Known rows, with every way that one mark hangs from another:
pesi{kore{peri} migimo tiku}: [ -5.3   2.9 -15.1  36.1 -13.1  -5.2   3.2 -30.9  21.5  35.3  18.1 -34.3
   8.4 -11.1 -10.3  20.3  15.8 -18.1  11.4  -4.5]
kore{pesi}: [-11.7  -9.8 -24.0  19.5  -3.0  -4.2  20.7   4.1   6.7  -8.0   6.2   4.9
  -1.0 -16.9  -3.0   3.5   9.6  10.3  20.2 -15.8]
migimo{pesi{kore} setur}: [ -6.5  25.9  -3.0  55.4 -49.9   3.4   5.4 -10.1  -2.3  10.6 -28.6 -17.5
  18.3 -23.6   3.9  21.9  28.3 -11.5  21.0 -10.0]
kore{pesi{tiku}}: [-22.2  -2.5 -21.1  32.0   1.5  -3.1  28.0  -4.3  14.9   6.7   5.5  -3.1
  -2.9 -16.5   5.7   2.3   0.4   6.9  13.0   1.0]
litu{peri{kore{pesi} rugag}}: [-19.3   5.0   0.0  25.6  -4.7  22.8  20.3  -0.6 -21.4  -3.5  -1.4  15.9
  -9.9 -10.8   1.0 -26.2   3.3 -16.4   6.8 -17.4]
peri{tiku}: [-10.1 -11.0  -9.5  12.5  11.5  -9.7  -3.7  10.0  -2.8  -2.1  -1.8 -10.9
  21.2  -5.5   2.0  -4.2  27.8  17.9  12.3 -18.0]
migimo{setur{tiku}}: [-21.7   0.9  -6.8  28.5 -29.6 -16.2  38.2 -13.7  19.8   6.5  -6.1  -3.4
  18.5 -22.5  14.6  17.2  19.9   9.9   9.8  -0.1]
peri{kore{pesi} tiku{setur}}: [-12.7 -45.5  -2.4  27.9  18.4   1.7   5.5  32.2   0.5  -8.6  11.1  16.0
  17.7 -15.2  -3.1 -19.9  -3.1 -12.7   6.3 -22.1]
pesi{kore{peri} migimo{setur}}: [  6.2   5.3 -18.0  31.8 -36.9 -15.1   9.6 -24.2  12.5  26.7   8.3 -21.8
  10.4 -12.3 -13.0  27.2  29.9 -18.7  11.6 -18.5]
litu{peri{kore rugag tiku{setur}}}: [-22.3 -11.3   7.2  24.0  15.3  20.1  -1.9   5.8 -17.0  -2.8  -0.5   7.2
  19.8  -5.9   6.1 -35.3  15.3 -24.6  -8.7 -22.4]
peri{kore litu rugag tiku{setur}}: [-25.7 -31.7  15.1  -5.5  10.5   6.6 -19.1  16.7  11.0 -11.3   9.4  12.4
   1.8   4.9   8.4 -49.8   2.9 -16.8  -6.2 -25.1]
pesi{kore{peri} migimo{setur} tiku}: [ -4.4  12.1 -13.7  46.2 -32.9 -14.9  17.5 -33.8  20.3  44.3   7.9 -29.0
   8.1 -11.3  -1.1  28.7  18.5 -23.2   4.1  -0.1]
pesi{kore{peri} migimo tiku{setur}}: [-10.4 -14.0 -21.3  41.4  -7.5  -3.2   1.2 -30.9  36.4  28.9  28.8 -30.1
  19.7 -19.0 -10.2  14.6  12.7 -35.0   2.5  -7.0]
migimo{pesi{kore{peri} tiku} setur}: [-13.5  27.8  -1.3  61.1 -56.7  -4.5  12.3 -20.7   8.9  19.9  -7.0 -13.3
  16.3 -15.7  11.0  20.8  18.0 -16.2   9.2   5.1]
migimo{pesi setur}: [ -7.6  16.0  -6.3  33.9 -50.2 -11.1   7.9  -5.3  -0.2   2.1 -18.8  -6.6
  14.1 -19.7   9.4   8.7  34.2  -3.6  20.8  -6.5]
pesi{kore tiku{setur}}: [-25.7   1.9 -18.3  57.4  -2.3  15.1   2.8 -24.3  26.8  18.6   2.5 -29.5
  21.7 -24.8  -0.1  11.9   4.7 -14.4   5.6  -0.6]
kore{peri pesi}: [ -6.5 -14.2 -24.5  11.7 -16.2 -16.9  21.9   3.5  12.0 -14.4  33.6  19.3
  -0.8 -12.1  -5.6   2.7  10.1   7.2  13.8 -17.6]
pesi{kore migimo}: [  2.4   0.1 -17.6  29.9  -5.7   3.1  -5.6 -19.2   8.9  23.8  -6.4 -38.1
  10.9 -18.9 -19.3  22.2  27.1 -13.3  24.3 -20.0]
peri{litu rugag tiku}: [-24.7  -3.4   3.0 -16.2  14.3  -2.5  -9.8   5.7  10.3 -10.2  -1.9   2.0
  -1.2  12.8  14.8 -32.1  19.9  11.5  -1.3 -25.3]
peri{litu}: [-14.1   2.8 -14.9  -2.5  -7.4 -12.8  -9.0 -15.6  21.7  -7.6  -0.1  -8.2
   3.1  -8.0   3.4 -11.0  24.3  17.4  16.1 -18.8]
tiku{setur}: [-16.1 -19.2 -23.8  20.5  -8.5  -2.5  -1.5  -8.5  22.7  -9.8  14.9  -8.6
  19.9 -22.9  -3.5  -3.0  21.1  -5.4  13.0 -14.9]
peri{kore{pesi{tiku}} litu rugag}: [-31.9  -7.0  10.0   7.8  -7.4  11.2  12.2   2.0  13.0   2.7   7.4  15.1
 -31.1   1.7  12.1 -39.5 -17.9 -11.4   3.7  -5.4]

Rows:
[-17.2  31.8  -0.2  67.1 -46.2   3.4  12.3 -19.3   4.9  26.2 -29.3 -24.0
  15.8 -21.1  12.7  20.9  17.9 -14.6  14.6   4.8]	migimo{pesi{kore tiku} setur}
[ -3.8  -3.7 -10.7  29.2   6.1   5.5  17.1  -5.9 -13.8  13.2  -6.8  -0.4
   5.7 -19.7 -10.0  -9.2  14.8 -20.5  15.2 -20.9]	litu{peri{kore{pesi{migimo}}}}
[-22.2 -22.4 -26.9  29.0  -7.5 -11.2  25.9  -5.1  33.0  -2.7  41.9  14.3
   7.0 -16.4   3.3  -2.8  -3.6  -9.8   0.5  -4.8]	kore{peri pesi{tiku{setur}}}
[ -8.4  -7.7 -23.6  25.2 -23.7 -27.9  39.5 -12.7  23.7  25.0  24.0   4.1
  -5.1  -9.6   5.6  12.5  10.9 -13.8   2.4  -2.3]	kore{peri pesi{migimo{setur} tiku}}
[  7.0  -4.3 -18.6  22.5 -16.9  -7.9  -4.9 -21.5  14.1  16.1  18.4 -25.8
  10.0 -13.9 -21.1  20.9  27.1 -16.0  18.2 -22.9]	pesi{kore{peri} migimo}
[  3.5 -23.4 -19.6   9.6  -3.1 -33.2  28.5  13.1   9.8  10.4  18.4  13.9
   9.8  -2.1   1.0   7.8  21.2  -6.5   1.0 -24.8]	kore{peri{tiku} pesi{migimo{setur}}}
[ -2.2 -10.4 -25.9  20.3 -12.9 -16.4  30.8  -2.8  11.2  16.1  -2.6  -1.6
  -2.7 -18.2  -1.8  14.1  18.7  -8.4  15.5 -16.2]	kore{pesi{migimo{setur}}}
[-17.7   4.4  13.6  19.7   9.9  17.5  -0.2   6.2 -29.5   1.5  -8.8   3.0
   9.9   0.8   6.0 -31.3  18.8 -10.2  -0.1 -18.7]	litu{peri{kore rugag tiku}}
[-21.1  13.4  -5.1  13.7  17.9  11.9   7.3  -5.6 -17.3  -2.1  -9.8  -1.8
  16.9   1.0  11.5 -19.8  31.0   1.5  -2.9 -21.2]	litu{peri{rugag tiku}}
[-12.6   7.5  -8.0  22.9 -29.2   9.7   1.3 -14.5   4.6  -3.1  22.4  -6.8
  -3.1  -5.1  -9.0   4.1  13.4  -6.6  11.2 -18.0]	pesi{kore{peri{rugag}}}
[-19.6  -2.5   7.2  23.2  19.4  20.2  16.3  15.7 -28.5  -2.9  -7.2  17.9
   3.8  -2.3   6.2 -30.8   5.6 -12.0  -2.0 -22.9]	litu{peri{kore{pesi} rugag tiku}}
[-18.2  -8.0  -0.4 -21.7  -3.1 -16.8  -7.9   2.3  14.3 -15.5  26.6  13.9
  -1.1  16.5  11.1 -28.4  20.7   9.2  -5.4 -25.6]	kore{peri{litu rugag tiku}}
[-21.2 -14.5  21.3 -10.4   4.9   5.0 -18.3  17.4  -3.6  -7.6  -0.4   6.7
  -9.6  13.4   7.4 -44.2   7.2  -0.4   2.1 -21.8]	peri{kore litu rugag tiku}
[-25.0   0.0 -10.0  18.6  22.7  14.9   6.2  -5.0  -4.0  -5.7  -2.1   2.2
  25.9  -6.2  10.8 -24.2  26.2 -13.4 -11.3 -24.4]	litu{peri{rugag tiku{setur}}}
[-17.7  -0.1  -7.1 -19.7 -25.4 -12.4  -4.0 -15.1  22.7 -16.9  32.4  11.1
 -13.6   7.3   4.1 -23.8  19.3   4.8   2.6 -19.7]	kore{peri{litu rugag}}
[-13.3 -11.9 -23.7  24.2   8.7  -8.9  25.2  -9.0  20.0  23.7   6.1 -14.9
  -4.9 -15.0  -0.4   5.8   6.4  -8.9  15.0  -3.4]	kore{pesi{migimo tiku}}
[-18.0  -3.2 -18.6  28.3  26.8   4.0   2.5  -7.8  -1.6  -2.4  -6.6  -4.3
  42.8 -16.0   5.6 -10.2  31.9  -3.3  -3.8 -25.0]	litu{peri{tiku{setur}}}
[ -6.7  -9.1  -3.1  40.1 -14.5   2.5 -15.3   5.9   9.0  -9.3   8.2  -5.5
  37.4 -17.7  -3.7   4.8  23.0 -19.3   9.5 -25.1]	migimo{pesi{kore{peri{tiku{setur}}}}}
[ -6.7 -23.0 -17.5   8.6   7.8 -20.1  16.8  19.3   4.4 -14.1  28.1  21.1
  12.0  -3.1  -0.6  -1.7  12.4  12.5   6.5 -23.1]	kore{peri{tiku} pesi}
[-18.0  21.8  -2.5  47.2 -46.1  -9.1  15.3 -14.3   6.7  17.5 -19.9 -13.9
  12.3 -17.9  19.6   7.7  25.0  -6.9  13.0  10.1]	migimo{pesi{tiku} setur}
[-10.8   7.0 -14.8  43.6   0.5   5.1   2.3 -29.5  18.1  41.7  -7.2 -46.3
   8.7 -17.9  -7.9  19.5  15.5 -16.4  16.6  -1.0]	pesi{kore migimo tiku}
[-29.4  -1.1 -11.0  -2.6 -10.7  -7.7  23.0 -10.9  31.3  -5.5  35.6  22.4
 -24.0   6.3  14.6 -23.8  -6.0  -0.2  -5.3  -8.5]	kore{peri{litu rugag} pesi{tiku}}
[-23.0 -23.1  -5.3 -16.6   2.1 -12.7  -8.7   2.5  27.9 -21.2  35.7  18.1
   9.3   9.6  10.1 -32.2  17.2  -5.1 -12.8 -27.9]	kore{peri{litu rugag tiku{setur}}}
[  0.3 -21.3  -6.1  26.0 -21.8 -10.6  20.9   8.6  -1.3  17.9  -2.0   2.6
  -9.0 -17.2  -7.5  -0.1   7.0 -19.7  18.3 -13.5]	peri{kore{pesi{migimo{setur}}}}
[ -7.8 -29.3   3.5  22.1  13.2  -1.6   7.4  33.7 -15.4  -2.0   0.5  11.9
   7.2  -8.2  -3.8 -15.9   0.8   2.8  14.5 -19.2]	peri{kore{pesi} tiku}
[ -9.3 -28.3   1.9  26.6 -15.1 -10.8  38.0   6.3   9.8  16.6   0.8   7.2
  -0.5 -23.6  -0.7   4.3  -0.7 -19.0  16.8  -6.7]	peri{kore{pesi{migimo{setur{tiku}}}}}
